Every row comes from one small tree of marks. The marks that hang from a mark follow it in brackets, in the order of their numbers. Every link used is in the known rows. Which tree was each row made from?
Known rows
J_557{J_870{J_19{J_357{J_252}} J_156}}: +1.08  +0.41  +0.74  -3.51  +0.63  -1.75  +1.08  +0.77  -3.93  +6.13  +0.28  -1.02  -1.32  -1.83  -1.12  -0.38  +4.99  -7.53  -0.78  -3.80
J_557{J_870{J_19}}: +0.81  +0.58  +0.40  -2.30  +0.75  -2.33  +1.09  -0.03  -0.46  +3.80  +1.11  -0.53  -0.42  -1.26  -0.83  +0.31  +3.97  -4.88  -0.17  -3.06
J_357{J_19{J_870{J_156 J_557}} J_252}: +0.86  +4.14  +2.18  -1.94  +0.36  -4.29  +1.75  -0.81  -3.24  +4.80  +1.28  -1.24  -1.00  -1.50  -1.48  +0.29  +5.90  -5.65  -1.19  -3.74
J_156{J_357}: +1.51  +0.53  -0.49  -0.37  +0.60  -0.96  -0.03  +0.93  +1.31  +4.09  +2.49  +0.41  -0.63  -0.67  +0.18  -0.12  +4.58  -4.76  -2.98  -1.43
J_19{J_870}: +1.34  +0.79  -0.05  -2.45  +0.43  -1.13  +0.09  +1.01  +1.13  +2.62  +2.67  -0.54  -0.29  -1.39  +0.34  +0.24  +3.98  -6.09  -2.60  -1.65
J_357{J_252{J_870}}: +1.68  -0.23  +0.28  -2.87  +1.26  -0.34  -0.85  -0.36  +0.47  +2.88  +2.99  +1.42  -0.51  -1.06  +0.28  -0.53  +1.66  -3.24  -3.64  -0.47
J_156{J_357 J_870{J_19 J_557}}: +0.71  +1.90  +1.49  +0.20  +0.36  -4.35  +0.94  +0.03  -1.49  +5.79  +1.86  -0.85  -1.95  -1.35  -0.87  -1.04  +7.96  -5.35  -0.56  -5.68
J_870{J_19 J_557{J_357}}: +0.68  +1.79  +0.63  -0.87  +0.29  -1.21  +1.38  +0.60  -0.72  +4.42  -0.50  -1.55  -0.74  -0.72  -0.76  +0.30  +4.75  -5.64  +0.24  -3.04
J_557{J_870}: +1.05  -0.58  -0.15  -2.52  +0.66  -1.26  -0.24  -0.03  +1.02  +2.50  +1.79  -0.14  -0.20  -1.20  -0.64  -0.08  +2.92  -4.18  -1.94  -1.59
J_870{J_19 J_156 J_557}: +1.04  +0.39  +0.16  +1.84  -0.11  -3.29  +2.45  +0.01  -1.60  +4.69  -0.83  -1.84  -0.57  -0.65  -1.02  +1.08  +5.79  -4.96  +1.16  -2.30
J_870{J_19 J_557}: +0.75  +1.57  +0.67  +0.91  +0.24  -2.88  +1.59  +0.22  -0.68  +4.01  +0.49  -1.07  -0.55  -0.65  -0.60  +0.63  +5.58  -4.37  +0.02  -2.44
J_19{J_357 J_870}: +1.41  +1.82  -0.10  -3.52  +0.56  +0.00  -0.49  +2.24  +0.86  +3.39  +2.87  -1.26  -0.72  -1.69  +0.68  -0.18  +4.55  -8.41  -3.04  -2.91
J_19{J_357{J_252} J_870{J_156 J_557}}: +1.22  +1.42  +1.16  -2.76  -0.11  -1.86  +0.13  +0.87  -3.00  +4.61  +1.39  -1.69  -1.53  -2.05  -0.50  -0.83  +6.35  -8.08  -3.01  -3.59
J_252{J_870}: +1.76  -0.15  -0.57  -1.86  +1.14  -0.15  -0.55  -0.04  +2.75  +2.04  +2.68  +0.49  -0.05  -0.73  +0.54  +0.16  +1.50  -3.46  -2.33  -0.76
J_252{J_357{J_19} J_870}: +2.28  +4.58  +0.72  -2.88  +1.91  -0.53  +0.68  -0.58  +2.88  +2.64  +2.79  -0.80  +0.41  -0.16  +0.55  +0.29  +1.19  -4.00  -1.80  -3.30
J_557{J_870{J_19 J_156}}: +1.10  -0.62  -0.12  -1.42  +0.40  -2.77  +1.94  -0.20  -1.45  +4.49  -0.22  -1.24  -0.47  -1.28  -1.23  +0.71  +4.21  -5.46  +0.96  -2.89
J_156{J_357{J_19} J_870{J_557}}: +0.70  +4.55  +1.97  -0.35  +0.87  -4.50  +0.71  -0.36  -0.43  +5.45  +2.63  -0.71  -1.57  -1.01  -1.29  -0.74  +7.05  -4.64  -0.91  -5.56
J_252{J_357{J_19}}: +1.89  +4.39  +0.52  -1.14  +1.42  -0.83  +1.46  +0.54  +1.62  +3.66  +1.77  -1.41  +0.51  +0.07  +0.21  +0.78  +2.70  -4.81  -1.31  -2.30
J_252{J_357 J_870{J_156 J_557}}: +2.47  +0.41  +0.03  -0.70  +0.52  -1.03  +0.51  -1.27  +1.79  +2.02  +0.95  -1.83  -0.12  -0.57  +0.21  -0.34  +2.62  -4.01  -1.76  -2.94
J_252{J_357}: +2.15  +0.50  -0.52  -0.88  +0.81  +0.41  +0.43  +0.96  +2.11  +2.63  +1.71  -1.12  +0.32  -0.23  +0.80  +0.11  +2.48  -4.89  -2.71  -0.88
J_357{J_19 J_252{J_870{J_557}}}: +0.99  +4.45  +2.22  -2.34  +1.37  -2.85  +0.19  -1.68  -0.70  +3.55  +2.63  +0.55  -0.67  -0.84  -0.87  -0.21  +3.37  -2.43  -2.07  -3.03
J_156{J_870{J_19 J_557}}: +0.61  +0.89  +1.22  +0.38  +0.38  -3.88  +1.23  +0.23  -1.31  +4.68  +0.99  -1.29  -1.31  -1.21  -0.88  -0.30  +6.36  -4.96  +0.46  -3.91
J_156{J_357{J_252{J_870{J_19 J_557}}}}: +1.16  +2.64  +2.00  -1.94  +0.83  -3.23  +0.22  -1.46  -1.87  +4.97  +2.71  +0.90  -1.73  -1.34  -0.44  -1.27  +5.85  -3.66  -2.72  -4.79
J_557{J_357 J_870{J_19 J_156}}: +1.02  -0.33  -0.23  -3.17  +0.47  -1.14  +1.72  +0.20  -1.47  +4.93  -1.25  -1.74  -0.66  -1.35  -1.39  +0.34  +3.32  -6.69  +1.16  -3.42

Write each row's tree
+1.91  +5.41  +1.61  -2.03  +1.45  -1.87  +0.66  -1.49  +2.19  +2.37  +2.37  -1.42  +0.07  -0.26  +0.01  -0.09  +2.71  -3.25  -1.59  -4.49 -> J_252{J_357{J_19} J_870{J_557}}
+0.52  +1.29  +1.16  -1.39  +0.42  -2.27  +1.02  +0.69  -1.37  +5.14  +0.00  -1.79  -1.53  -1.28  -1.03  -0.65  +5.47  -6.17  +0.67  -4.49 -> J_156{J_870{J_19 J_557{J_357}}}
+1.03  +0.71  +1.06  -3.36  -0.19  -1.40  +0.50  +0.01  -2.83  +4.20  +0.16  -1.50  -1.36  -1.87  -0.99  -0.79  +4.89  -6.97  -2.38  -2.88 -> J_19{J_870{J_156 J_557{J_357{J_252}}}}
+1.17  +1.49  +0.17  +0.74  +0.02  -2.07  +1.90  +1.30  -1.83  +5.46  -0.58  -2.46  -0.96  -0.94  -0.68  +0.66  +6.34  -7.32  +0.73  -3.56 -> J_870{J_19{J_357} J_156 J_557}
+1.37  +1.77  +1.13  -3.08  +0.92  -0.47  -1.41  +0.02  -0.50  +3.32  +2.74  +0.15  -1.24  -1.41  +0.06  -1.28  +3.70  -4.83  -3.88  -2.85 -> J_19{J_357{J_252{J_870{J_557}}}}
+1.12  +3.87  +0.95  +1.11  +0.38  -3.85  +1.97  -0.61  -0.72  +5.47  +0.76  -1.18  -0.81  -0.45  -1.38  +0.60  +6.50  -4.59  -0.24  -3.98 -> J_870{J_156{J_357{J_19}} J_557}
+0.82  +3.11  +1.43  -1.47  +0.61  -1.96  +1.66  -0.31  -2.99  +5.66  -0.74  -1.30  -0.85  -0.67  -1.79  +0.33  +4.19  -5.19  -0.33  -2.47 -> J_870{J_156 J_557{J_357{J_19 J_252}}}
+2.19  +4.31  +1.08  -1.03  +1.12  -2.23  +1.58  -1.69  +1.24  +3.04  +1.05  -2.16  +0.04  -0.25  -0.41  +0.33  +2.90  -3.87  -0.41  -4.34 -> J_252{J_357{J_19} J_870{J_156 J_557}}
+2.14  +4.33  +0.67  -2.51  +0.87  -1.90  +2.22  +0.31  +0.42  +3.92  +1.47  -2.55  +0.12  -0.84  +0.00  +0.74  +3.81  -7.18  -0.91  -3.99 -> J_252{J_357{J_19{J_870{J_156}}}}
+1.16  +1.24  +0.43  +1.63  -0.12  -3.71  +2.20  -0.21  -1.73  +5.78  +0.07  -1.33  -1.19  -0.82  -0.99  +0.34  +7.38  -5.45  +0.09  -3.96 -> J_870{J_19 J_156{J_357} J_557}
+2.32  +2.01  +0.25  -2.36  +1.41  -0.41  +0.88  -0.21  +1.94  +2.99  +2.09  -0.89  +0.01  -0.53  +0.97  -0.03  +2.10  -4.76  -1.31  -3.31 -> J_252{J_357 J_870{J_19}}
+0.67  +6.19  +2.98  -3.15  +0.65  -4.40  +0.64  -0.84  -2.50  +5.20  +3.44  +0.00  -1.57  -1.67  -1.03  -0.93  +7.44  -5.50  -3.33  -5.61 -> J_156{J_357{J_19{J_870{J_557}} J_252}}
+1.04  +4.71  +1.25  -3.07  +1.33  -1.07  +0.27  -0.96  +1.48  +3.16  +1.31  -0.86  -0.45  -0.62  -0.79  +0.09  +2.36  -3.93  -0.56  -4.01 -> J_252{J_870{J_557{J_357{J_19}}}}
+1.16  +2.89  +0.63  -2.17  +0.89  -3.39  +1.42  -0.82  -0.49  +5.30  +1.38  -0.71  -0.65  -1.06  -1.61  +0.24  +4.95  -5.13  -0.49  -4.58 -> J_557{J_870{J_156{J_357{J_19}}}}
+1.28  +0.66  +1.15  -2.01  +0.79  -1.65  -0.85  -1.25  -0.26  +2.56  +2.50  +0.81  -0.82  -1.13  -0.25  -0.91  +3.13  -2.58  -3.45  -1.61 -> J_357{J_252{J_870{J_557}}}
+1.24  +0.36  +0.29  -0.60  -0.37  -2.86  +1.00  -0.12  -0.41  +2.93  +0.88  -1.88  -0.67  -1.47  -0.61  +0.26  +5.61  -6.02  -1.29  -2.63 -> J_19{J_870{J_156 J_557}}
+0.60  +1.84  +2.36  -0.83  +0.46  -4.57  +0.69  -0.27  -3.71  +6.60  +2.18  +0.10  -2.41  -1.66  -1.10  -1.73  +8.02  -5.04  -1.88  -5.25 -> J_156{J_357{J_252} J_870{J_19 J_557}}
+1.05  +2.14  +0.77  -2.55  +0.80  -0.93  +0.56  -0.49  +0.55  +3.48  +0.53  -0.96  -0.86  -0.95  -0.39  -0.20  +3.27  -4.72  -0.21  -3.97 -> J_252{J_870{J_19 J_557{J_357}}}
+1.83  -0.24  -0.54  -0.70  +0.88  -1.69  +1.62  -0.24  +0.46  +4.02  +0.69  -0.69  -0.32  -0.82  -0.03  +0.97  +2.77  -4.80  +0.59  -2.07 -> J_252{J_870{J_19 J_156}}
+0.96  +3.64  +1.95  -2.25  +1.44  -3.38  +0.35  +0.26  -2.09  +6.65  +3.35  +0.85  -1.68  -1.24  -0.92  -1.05  +5.76  -4.97  -2.50  -4.03 -> J_156{J_357{J_19 J_252} J_870}
+1.36  -0.88  +0.43  -2.84  +0.41  -2.35  +0.05  -0.73  -2.42  +5.12  +1.60  +0.53  -1.30  -1.66  -1.22  -1.11  +4.79  -4.87  -3.14  -2.77 -> J_557{J_870{J_156{J_357{J_252}}}}
+1.63  -0.01  +0.24  -3.48  +1.04  -0.17  +1.08  -0.09  -2.01  +5.34  -0.05  -0.19  -1.02  -1.20  -0.42  -0.09  +2.13  -5.77  -0.54  -2.29 -> J_557{J_357{J_252{J_870{J_19 J_156}}}}
+0.62  +4.46  +1.10  -1.39  +0.81  -1.38  +1.08  +0.15  +0.17  +4.11  +0.27  -1.48  -0.36  -0.38  -1.16  +0.59  +3.86  -4.83  -0.17  -3.00 -> J_870{J_557{J_357{J_19}}}
+0.87  +2.19  +1.17  -4.65  +1.09  -1.45  +1.19  -0.47  -2.73  +5.49  -0.17  -0.73  -0.72  -1.30  -1.97  -0.06  +2.58  -5.54  -0.50  -3.01 -> J_557{J_357{J_19 J_252} J_870{J_156}}
+1.71  -0.28  +0.30  -1.75  +0.99  -1.83  +1.33  -0.51  -1.88  +4.88  +1.01  +0.25  -0.80  -1.14  -0.29  +0.25  +2.97  -4.59  -0.71  -1.64 -> J_357{J_252{J_870{J_19 J_156}}}
+1.10  +0.25  +1.03  -2.60  +0.49  -3.41  +1.45  -0.70  -3.78  +6.43  +0.94  +0.18  -1.54  -1.71  -1.42  -0.74  +5.96  -5.62  -1.32  -4.20 -> J_557{J_870{J_19 J_156{J_357{J_252}}}}
+1.11  +5.34  +2.50  -2.56  +1.33  -3.35  -0.04  -1.84  -0.86  +4.64  +3.43  +1.06  -1.31  -1.01  -0.84  -0.95  +4.97  -2.90  -3.10  -4.77 -> J_156{J_357{J_19 J_252{J_870{J_557}}}}
+0.70  +3.47  +0.80  -4.64  +1.31  -0.82  +0.56  -0.03  +0.48  +3.97  +0.88  -0.85  -0.24  -0.99  -1.39  +0.20  +2.36  -5.27  -0.37  -3.57 -> J_557{J_357{J_19} J_870}
+0.61  +0.80  +1.18  -5.15  +0.90  -0.91  +0.54  +0.10  -2.81  +5.09  +0.44  -0.10  -1.12  -1.65  -1.17  -0.74  +3.29  -5.74  -1.24  -3.28 -> J_557{J_357{J_252} J_870{J_19}}
+0.59  +1.98  +2.08  -1.74  +0.59  -2.88  +0.32  +1.23  -3.80  +6.33  +1.49  -1.04  -2.18  -1.78  -0.80  -1.38  +7.06  -6.93  -1.20  -4.87 -> J_156{J_870{J_19{J_357{J_252}} J_557}}
+1.60  -0.16  -0.25  -1.79  +0.40  -0.19  +0.09  -0.75  +1.06  +2.77  -0.13  -1.36  -0.63  -0.92  -0.57  -0.14  +2.36  -4.64  -0.81  -2.35 -> J_252{J_870{J_156 J_557{J_357}}}
+1.90  +3.39  +0.19  -1.46  +1.36  -2.25  +1.06  -0.83  +1.26  +4.82  +2.27  -0.08  -0.52  -0.61  -0.45  +0.49  +3.57  -4.43  -0.93  -3.76 -> J_252{J_870{J_156{J_357{J_19}}}}
+1.24  -0.26  +0.89  -1.88  +0.86  -2.17  -0.63  +0.68  -1.58  +5.59  +3.27  +1.05  -1.84  -1.52  -0.31  -1.74  +5.42  -5.06  -3.86  -2.58 -> J_156{J_357{J_252} J_870}
